Known rows, with every step that occurs
rezit -> zame -> nepi: [ 1.509 -0.654 -0.462  1.483 -1.811 -3.662  3.507  4.954 -0.649 -3.019
  1.106  0.258 -1.218 -4.912  1.871  2.210 -2.117  1.031 -1.484  1.212
  3.924]
ropoz -> nepi: [ 0.917 -0.786  1.731  2.170 -1.932  1.049 -1.361  2.421 -1.193  0.843
  0.928  2.073 -3.199 -1.683  0.129  2.466 -0.991 -1.733  2.807 -2.511
  0.490]
gefum -> zame -> nepi: [-0.311 -2.791 -3.453  1.738 -1.359 -2.564  3.000  1.775 -1.503 -5.250
 -0.594 -1.430  0.213 -3.033  3.010  2.334 -1.935  0.075 -0.094 -0.327
  1.573]
kipev -> ropoz -> tiriz: [ 1.672 -2.276 -0.378  2.627 -1.074  0.225 -2.181  3.969  0.000  3.575
 -0.483  0.608 -1.059 -0.772 -1.593  1.195 -3.712  0.067  0.689 -0.494
 -0.357]
rezit -> zame: [ 2.603  1.355  2.304 -1.982 -1.208  0.195  0.331  4.187  2.469 -0.492
  1.710  1.563 -0.331 -4.650  0.446 -1.226 -0.328  0.595 -4.323  4.276
  3.807]
rezit -> zame -> nepi -> dovu -> ninik: [ 3.692  0.090 -0.353  0.119  1.694 -0.056  2.569  2.116  3.851 -1.895
  2.126 -0.093 -0.646 -0.913 -1.658  2.071  1.497 -0.586 -0.159  0.657
 -3.402]
rezit -> zame -> kipev -> ropoz -> nepi -> dovu -> ninik: [ 3.146 -0.427 -0.170  0.184  1.199  1.273  0.117  1.834  3.750  2.901
  1.660  0.640 -0.346  0.463 -2.983  1.359  2.333 -0.620  0.858  0.246
 -4.182]
gefum -> ropoz: [ 2.127 -0.896  1.365 -0.559 -1.543  1.489 -3.834  1.204 -0.633 -0.718
 -0.383  4.598  0.388 -0.742  5.096 -0.479 -0.614  0.438 -0.653  5.001
  0.515]
zame -> kipev -> ropoz -> tiriz: [-0.817 -2.603 -1.145  2.910 -1.475 -1.947 -2.301  2.244  0.053  5.941
 -0.240  1.028 -1.651 -0.510 -1.703  0.361 -2.454  0.314  0.451 -1.643
 -0.995]
nepi -> ropoz -> tiriz -> zame -> rezit: [-1.658  1.987 -1.434  1.096 -0.812 -0.591  3.394 -7.340  0.674  0.548
  1.183  1.825  1.206 -0.706 -0.240 -3.197  0.577  0.445 -0.178 -0.050
  1.661]
gefum -> ropoz -> tiriz -> zame -> nepi -> dovu -> ninik: [ 2.691 -0.619 -0.758  1.149  1.045 -0.280  1.565  0.997  3.367 -1.116
  1.036  0.473  0.671  0.592 -1.360  0.879  0.613 -0.400  0.506 -0.491
 -4.561]
gefum -> ropoz -> tiriz -> zame -> kipev: [-5.070  0.115 -0.443  0.284 -1.136 -4.303 -0.843 -2.578  0.622  4.752
  0.232  2.479  0.260 -0.432  1.256 -3.828  1.907  1.251 -1.815 -2.290
 -0.532]
ropoz -> nepi -> dovu: [ 0.415 -0.588  4.044 -1.700  0.474  5.072 -2.662  1.868  1.880  0.729
  0.337 -4.764 -3.976  0.390  0.421  1.655  0.507  0.355  1.774  1.186
 -3.069]
zame -> rezit: [-0.168  0.299 -1.489  1.474 -0.165 -0.039  2.825 -5.849  0.608 -1.128
  1.955  3.415 -1.935 -2.254  1.867  0.095  1.908 -0.375  1.402  0.926
  0.998]
kipev -> ropoz: [ 3.277 -0.978 -1.077 -0.743  2.034  3.256 -1.653  4.091 -2.577  1.355
 -1.369  0.350  1.593 -0.053  2.669  2.669 -0.257  1.948  1.229  3.810
  1.523]
dovu -> nepi -> ropoz: [ 1.521  2.890  1.109 -2.648  1.019  1.177 -0.234 -1.641 -1.663  0.624
  1.528 -0.539  0.829  2.225  0.394 -0.159 -1.317 -1.778 -1.482  2.527
  4.199]
kipev -> zame -> tiriz -> ropoz -> nepi -> dovu: [-0.835 -0.068  1.962 -3.036  1.905  3.663 -1.951 -0.446  1.361 -0.393
 -1.855 -6.049 -0.446  3.062 -0.192  0.316  1.726  1.152  1.432  0.768
 -2.903]
tiriz -> ropoz -> nepi: [ 0.714 -0.015  1.407  0.547 -0.072  1.602 -0.560 -0.965 -1.326 -0.130
  0.176  3.126 -0.557  1.575 -0.949  0.558 -0.233 -2.346  2.758  0.105
  0.791]
gefum -> zame: [ 0.101 -1.656 -1.981 -1.581 -0.517  1.802 -0.428 -0.358  1.115 -3.713
 -0.743 -0.902  1.846 -2.023  2.100 -1.068  0.005 -0.765 -2.327  2.057
  0.443]
kipev -> ropoz -> tiriz -> zame: [ 0.037  0.768 -0.027 -0.102  0.577  0.911  0.339  2.104 -0.220  1.610
 -1.307 -0.503  3.467 -0.247 -0.159 -1.995 -1.088  1.871 -0.984 -0.748
  1.367]
nepi -> ropoz: [ 0.682  3.441  1.257 -3.381  0.504  1.807 -1.864 -2.178 -2.493 -0.428
  0.897  0.224  0.424  1.211  1.217 -0.769 -0.444 -0.023 -1.776  4.061
  2.181]
zame -> tiriz -> ropoz -> nepi: [-0.705 -0.697  0.472  1.780 -0.455 -0.107 -0.370 -0.565 -2.909 -1.034
 -0.782  2.233 -0.517  1.646 -0.791  1.237 -0.237 -1.918  2.715 -2.563
  0.387]

Rows
[ 0.057  0.283  0.464  1.885 -3.488 -3.018 -0.396  1.432 -0.053  1.635
  1.101 -0.150 -1.616 -1.427 -2.690 -0.691 -5.239 -0.665 -1.999  0.066
  1.608]  rezit -> zame -> nepi -> ropoz -> tiriz
[-0.428  1.056 -0.051 -1.793  1.947 -1.223  1.255 -1.673 -1.319 -3.591
 -1.141  1.862  2.744  1.711 -0.130 -1.840  1.282 -0.218 -2.152  2.405
  2.199]  rezit -> zame -> tiriz -> ropoz
[ 2.414 -0.092 -0.142  0.560  2.305  1.352  0.707 -0.469  2.341 -1.165
  0.967  0.718 -0.256  2.327 -2.987  1.699  2.537 -2.000  1.857 -1.741
 -5.069]  zame -> tiriz -> ropoz -> nepi -> dovu -> ninik
[-0.692 -0.531  3.151 -1.903  1.532  4.242 -2.012 -0.222  0.757 -0.570
 -0.873 -4.632 -2.120  2.776 -0.265  0.799  1.064  0.189  1.767  1.211
 -3.148]  zame -> tiriz -> ropoz -> nepi -> dovu
[-0.932 -1.408 -0.601  1.560 -0.900  0.168 -0.279 -1.087 -2.457 -1.781
 -1.371  1.349  0.680  1.621 -0.830  0.515 -0.521 -2.131  2.038 -2.078
  0.288]  gefum -> zame -> tiriz -> ropoz -> nepi
[ 3.400 -0.042  0.706  0.409  1.628  2.280  0.193  0.923  3.513 -0.100
  2.047  0.906 -1.523  0.615 -2.543  2.207  2.109 -1.896  1.955 -1.191
 -5.049]  ropoz -> nepi -> dovu -> ninik
[-0.123 -0.232  3.534 -2.297  0.794  4.013 -1.688  0.759  1.692 -0.178
 -0.625 -4.700 -1.655  1.804 -0.854  0.025  0.713  0.479  0.365  2.430
 -2.047]  rezit -> zame -> tiriz -> ropoz -> nepi -> dovu
[-0.745  0.472 -1.177  1.152 -2.513 -3.362 -0.613  0.322 -0.416  1.443
 -0.101 -1.573 -0.546 -0.090 -2.085 -0.331 -4.171 -0.031 -0.947 -1.634
  0.817]  kipev -> zame -> nepi -> ropoz -> tiriz
[-1.160  1.799 -1.499  0.339  0.641  0.183  4.273 -6.665  0.500 -1.466
  1.130  2.433  1.312 -1.610  2.107 -2.061  2.868  0.963  0.477  0.450
  1.981]  tiriz -> zame -> rezit
[-1.682 -0.431 -2.148 -1.661  2.311 -0.369  0.882 -3.870 -1.962 -5.238
 -2.323  0.665  3.854  2.980  0.674 -1.765  1.464 -0.875 -1.192  1.380
  0.478]  gefum -> zame -> tiriz -> ropoz
[-2.888  0.487  0.384 -1.110 -1.242 -4.128 -0.076 -0.131  1.774  3.999
  2.005  2.352 -1.949 -3.258  0.825 -2.186  2.564  0.867 -3.468  0.799
  1.494]  rezit -> zame -> kipev
[-0.204  0.840  1.214  0.834 -2.159 -0.674 -2.388 -0.400  0.090  2.310
  1.081  0.611 -1.890  0.091 -2.583 -1.242 -3.818 -1.316 -1.402 -0.224
  0.153]  nepi -> ropoz -> tiriz
[ 0.394  0.544  1.115  1.335 -1.833 -1.214 -1.244 -0.092  0.644  3.067
  1.507  0.018 -1.537  0.793 -3.186 -0.835 -4.496 -2.540 -1.253 -1.337
  1.553]  dovu -> nepi -> ropoz -> tiriz
[-1.615  1.305 -2.391 -2.893  3.377 -1.704  0.804 -3.384 -1.830 -3.832
 -2.892 -0.211  4.399  3.498  0.763 -1.329  2.813  0.693 -0.628  0.089
  1.038]  kipev -> zame -> tiriz -> ropoz
[ 2.151  0.360 -1.328 -0.599  2.631  0.704  0.747 -0.509  2.938 -0.983
 -0.043 -0.762  1.394  2.589 -2.924  1.293  3.194 -1.048  1.582 -2.178
 -4.846]  kipev -> zame -> tiriz -> ropoz -> nepi -> dovu -> ninik
[-0.785  0.407 -2.305  2.031 -0.335 -0.077  3.522 -5.214  0.614  1.050
  0.428  1.890  1.608 -1.173  0.232 -2.086  0.624  1.174  0.831 -0.020
  1.456]  kipev -> ropoz -> tiriz -> zame -> rezit
[-5.464  0.638 -0.512  0.238 -0.353 -4.460  0.280 -2.557  0.706  4.494
  0.687  1.437 -0.481 -0.749  0.229 -3.309  2.373  0.991 -1.622 -3.862
 -0.427]  ropoz -> tiriz -> zame -> kipev
[-0.961 -1.234  2.081 -2.187  1.063  4.575 -1.904 -0.849  1.173 -1.262
 -1.426 -5.456 -0.934  2.652 -0.305  0.029  0.799  0.056  1.071  1.691
 -3.253]  gefum -> zame -> tiriz -> ropoz -> nepi -> dovu
[-0.578 -0.851  2.374 -2.092  1.334  4.780 -2.535  1.711  0.831  3.620
 -1.006 -5.601 -1.196  1.719  0.729  0.784  1.365  2.352  1.863  1.663
 -2.730]  tiriz -> zame -> kipev -> ropoz -> nepi -> dovu
[-0.654 -0.266  0.010  1.030 -1.273 -3.060  0.449  4.220 -1.685 -2.477
 -0.451 -0.296 -0.804 -3.608  1.211  0.767 -0.018  1.057 -3.002 -2.240
  2.233]  rezit -> zame -> tiriz
[-2.350  0.096 -3.358 -0.554  0.722 -3.813 -0.123  1.819 -2.399 -2.864
 -2.956 -3.241  1.619 -0.979  2.481  1.486  2.154  2.369 -0.812 -5.576
  0.578]  kipev -> zame -> tiriz
[-0.288 -1.382 -0.642  1.783 -0.951  0.654 -1.425  2.510 -2.802  5.012
 -0.819  1.046  0.083  0.033  0.574  1.785 -0.058  0.850  3.059 -1.806
  0.713]  tiriz -> zame -> kipev -> ropoz -> nepi
[-1.138  1.416  0.981 -0.091 -0.028 -0.252  0.879  0.734  0.918  0.176
 -0.147  0.218  1.746 -1.065 -0.373 -2.777 -0.657  0.735 -1.599 -2.289
  1.022]  ropoz -> tiriz -> zame
[-0.761 -0.991 -1.306  2.847 -1.762 -3.789  2.776  2.478 -1.794 -2.273
 -0.644  0.344  0.953 -1.998  2.279  0.638 -2.823  1.415  0.208 -1.892
  1.809]  gefum -> ropoz -> tiriz -> zame -> nepi
[-0.855 -0.164 -0.762  0.595 -0.094 -0.732 -0.313 -0.658 -2.281 -0.855
 -1.795  0.716  1.084  1.983 -0.736  0.803  0.528 -1.014  2.420 -2.940
  0.709]  kipev -> zame -> tiriz -> ropoz -> nepi
[ 0.265  2.208 -0.405 -1.267 -0.321 -1.106  0.555 -1.010 -3.990 -1.973
  0.613 -0.687  0.047  0.492  1.873  1.221 -1.991  0.491 -0.637  2.674
  2.853]  zame -> nepi -> ropoz
